Each row comes from the steps of one path. Every step used is in the known rows, and no mark comes twice. Write the path behind each row, first mark first.
Known rows:
z, b, g: [ 0.13  0.07  0.35  0.06  0.10  0.12 -0.05 -0.34  0.06 -0.15  0.21  0.10
 -0.13 -0.08 -0.08  0.12  0.11 -0.11 -0.40  0.20]
a, g, z, b: [ 0.10  0.05  0.34  0.15  0.16 -0.15 -0.08 -0.41  0.24 -0.23  0.17  0.31
 -0.17  0.00 -0.26  0.01  0.00 -0.24 -0.29 -0.01]
z, a, g, b: [ 0.08 -0.02  0.19 -0.10 -0.01  0.14 -0.18 -0.47  0.09  0.11  0.11  0.15
  0.02 -0.07 -0.23 -0.11  0.21 -0.41 -0.21  0.08]
b, g, y: [ 0.14 -0.01  0.19  0.02  0.08  0.30 -0.03 -0.21  0.18 -0.09  0.06  0.03
  0.07 -0.32 -0.14  0.11  0.10  0.19  0.03  0.16]
z, g: [-0.01  0.05  0.21 -0.08 -0.06  0.05 -0.08 -0.02  0.16 -0.23 -0.02  0.20
 -0.02 -0.16 -0.03  0.10  0.15 -0.10 -0.24  0.18]
m, y, g, z: [ 0.08 -0.07  0.17  0.41  0.15  0.04 -0.01 -0.02  0.31 -0.50  0.04  0.46
 -0.10 -0.22 -0.01 -0.16 -0.35  0.30  0.17 -0.09]
b, g: [ 0.03 -0.02  0.20 -0.01  0.03  0.15 -0.05 -0.20  0.00 -0.10  0.12  0.07
 -0.01 -0.13 -0.01  0.06  0.10  0.05 -0.26  0.24]
z, a: [ 0.11  0.03  0.08 -0.07 -0.02  0.09 -0.06 -0.27 -0.01  0.06  0.11  0.18
  0.14 -0.10  0.02 -0.01  0.18 -0.21 -0.27  0.09]
m, y, g, b: [ 0.09 -0.04  0.13  0.34  0.07  0.29 -0.07 -0.04  0.25 -0.35  0.01  0.30
 -0.18 -0.23  0.00 -0.24 -0.32  0.25  0.29 -0.04]
y, g, z, a: [ 0.24 -0.04  0.26  0.21  0.10 -0.08 -0.06 -0.46  0.16 -0.23  0.13  0.42
 -0.01 -0.06 -0.12 -0.09  0.04 -0.12 -0.16  0.04]
b, g, a, z: [-0.01 -0.10  0.12  0.04  0.00  0.15 -0.06 -0.44  0.05 -0.10  0.18  0.02
 -0.08  0.10 -0.05  0.07  0.16 -0.16 -0.31  0.27]
g, a, z, b: [ 0.11  0.04  0.11  0.16  0.05  0.05 -0.04 -0.47  0.12 -0.12  0.20  0.11
 -0.18  0.22 -0.05  0.04  0.06 -0.32 -0.27  0.10]
z, b: [ 0.14  0.13  0.20  0.12  0.08  0.05 -0.02 -0.23  0.08 -0.13  0.15  0.16
 -0.13 -0.02 -0.01  0.03  0.00 -0.10 -0.23  0.06]
a, z: [-0.06  0.02  0.01 -0.03 -0.17 -0.01 -0.08 -0.16 -0.03 -0.08  0.13  0.25
 -0.03  0.11  0.03 -0.03  0.05 -0.07 -0.25  0.19]
z, g, m, y: [ 0.04  0.01  0.17  0.07 -0.07  0.36 -0.07  0.28  0.29 -0.23 -0.04  0.08
  0.26 -0.41  0.05  0.06 -0.04  0.17  0.20  0.03]
y, g: [ 0.11 -0.04  0.19  0.16 -0.04 -0.02 -0.01 -0.15  0.10 -0.27  0.02  0.25
 -0.17  0.03  0.03 -0.07 -0.09  0.19  0.03  0.06]
g, y: [ 0.15  0.06  0.04  0.07  0.06  0.22  0.00 -0.09  0.19 -0.06 -0.01  0.10
  0.08 -0.25 -0.07  0.03  0.00  0.21  0.20  0.01]
z, a, g: [-0.01 -0.06  0.19 -0.20 -0.10 -0.03 -0.10 -0.35  0.09  0.05  0.07  0.19
  0.10 -0.01 -0.13 -0.01  0.23 -0.32 -0.31  0.06]
m, y: [-0.04  0.01  0.00  0.13  0.02  0.21 -0.01  0.15  0.15 -0.20  0.01  0.21
  0.08 -0.27  0.12 -0.09 -0.22  0.21  0.05 -0.01]
y, g, z: [ 0.17 -0.03  0.23  0.33  0.14 -0.10 -0.02 -0.26  0.17 -0.38  0.09  0.40
 -0.16 -0.03 -0.08 -0.11 -0.14  0.17  0.02  0.03]
m, y, g: [ 0.02 -0.09  0.13  0.25 -0.02  0.12  0.00  0.09  0.23 -0.41 -0.02  0.32
 -0.10 -0.17  0.09 -0.14 -0.31  0.33  0.18 -0.05]
a, b: [ 0.11  0.16  0.07 -0.03 -0.04  0.07 -0.09 -0.19  0.06 -0.19  0.09  0.40
 -0.16  0.02 -0.01 -0.01 -0.01  0.07 -0.20  0.12]

Which path is each row?
[ 0.23  0.07  0.34  0.06  0.16  0.28 -0.04 -0.34  0.24 -0.14  0.14  0.06
 -0.04 -0.26 -0.21  0.17  0.11  0.01 -0.09  0.12] -> z, b, g, y
[ 0.01 -0.03  0.19  0.09  0.10 -0.12 -0.07 -0.27  0.18 -0.17  0.08  0.28
 -0.05 -0.06 -0.20 -0.05 -0.01 -0.06 -0.15  0.02] -> a, g, z
[-0.01 -0.10  0.12  0.08 -0.07  0.28 -0.06  0.14  0.22 -0.07 -0.01  0.02
  0.24 -0.23  0.00 -0.05 -0.13  0.24  0.30 -0.09] -> a, g, m, y
[ 0.09 -0.07  0.17  0.16  0.03  0.46 -0.04  0.11  0.13 -0.10  0.10 -0.06
  0.27 -0.39  0.07  0.03 -0.09  0.33  0.18  0.09] -> b, g, m, y
[ 0.19  0.12  0.03  0.11  0.09  0.14 -0.05 -0.37  0.15 -0.18  0.08  0.23
 -0.19  0.07 -0.02  0.01 -0.01 -0.03 -0.08  0.07] -> g, a, b
[ 0.14 -0.09  0.21  0.28  0.11  0.05 -0.05 -0.22  0.30 -0.36  0.09  0.48
  0.05 -0.25 -0.05 -0.15 -0.17  0.01  0.00 -0.08] -> m, y, g, z, a
[ 0.06  0.10  0.20  0.01  0.03  0.20 -0.16 -0.16  0.19 -0.17  0.02  0.18
 -0.10 -0.22 -0.13  0.00  0.12 -0.19 -0.12  0.19] -> z, g, b
[ 0.11  0.00  0.24  0.17  0.21  0.08 -0.05 -0.31  0.09 -0.20  0.19  0.21
 -0.01 -0.20 -0.11  0.03  0.05  0.03 -0.27  0.21] -> b, g, z
[ 0.10  0.05  0.20 -0.07 -0.02  0.21 -0.06 -0.03  0.33 -0.23 -0.09  0.16
  0.06 -0.34 -0.16  0.15  0.15  0.03  0.06  0.10] -> z, g, y
[ 0.14  0.12  0.18 -0.04  0.01  0.11 -0.12 -0.31  0.30 -0.34  0.00  0.30
 -0.22  0.00 -0.12  0.14  0.13 -0.19 -0.22  0.15] -> z, g, a, b
[ 0.16  0.02  0.33  0.04 -0.06  0.23 -0.11 -0.34  0.01 -0.03  0.29  0.02
  0.05  0.07 -0.08  0.15  0.19 -0.12 -0.26  0.26] -> a, z, b, g, m
[ 0.32  0.07  0.27 -0.13 -0.05  0.35 -0.17 -0.43  0.03  0.04  0.22  0.18
  0.18 -0.10 -0.10  0.13  0.28 -0.10 -0.25  0.24] -> z, a, b, g, m
[ 0.16  0.08  0.25 -0.22 -0.06  0.16 -0.17 -0.50  0.03 -0.09  0.19  0.35
 -0.02 -0.05 -0.11  0.09  0.28 -0.23 -0.53  0.28] -> z, a, b, g
[ 0.09  0.01  0.02  0.22  0.01  0.38 -0.01  0.21  0.14 -0.07  0.04  0.02
  0.29 -0.31  0.15 -0.06 -0.19  0.34  0.34 -0.06] -> g, m, y
[ 0.17  0.11  0.26  0.06  0.15  0.08 -0.14 -0.42  0.13 -0.31  0.22  0.46
 -0.17 -0.08 -0.18  0.04  0.03  0.01 -0.37  0.24] -> a, b, g, z
[ 0.03  0.10  0.16  0.03 -0.08 -0.03 -0.08 -0.30  0.03 -0.13  0.21  0.27
 -0.15  0.17 -0.03  0.02  0.05 -0.24 -0.39  0.15] -> a, z, b
[ 0.25 -0.05  0.21  0.25 -0.04  0.16  0.00 -0.08  0.09 -0.14  0.05  0.08
  0.04 -0.03  0.04 -0.04 -0.06  0.33  0.32  0.03] -> y, g, m
[-0.03  0.02  0.16 -0.17 -0.18  0.13 -0.12 -0.10  0.30 -0.25 -0.03  0.27
  0.03 -0.15 -0.19  0.14  0.20 -0.11 -0.10  0.19] -> a, z, g, y
[ 0.25  0.16  0.15  0.01  0.10  0.01 -0.14 -0.51  0.12 -0.15  0.20  0.57
 -0.01 -0.05 -0.14 -0.03  0.12 -0.25 -0.38  0.10] -> g, z, a, b
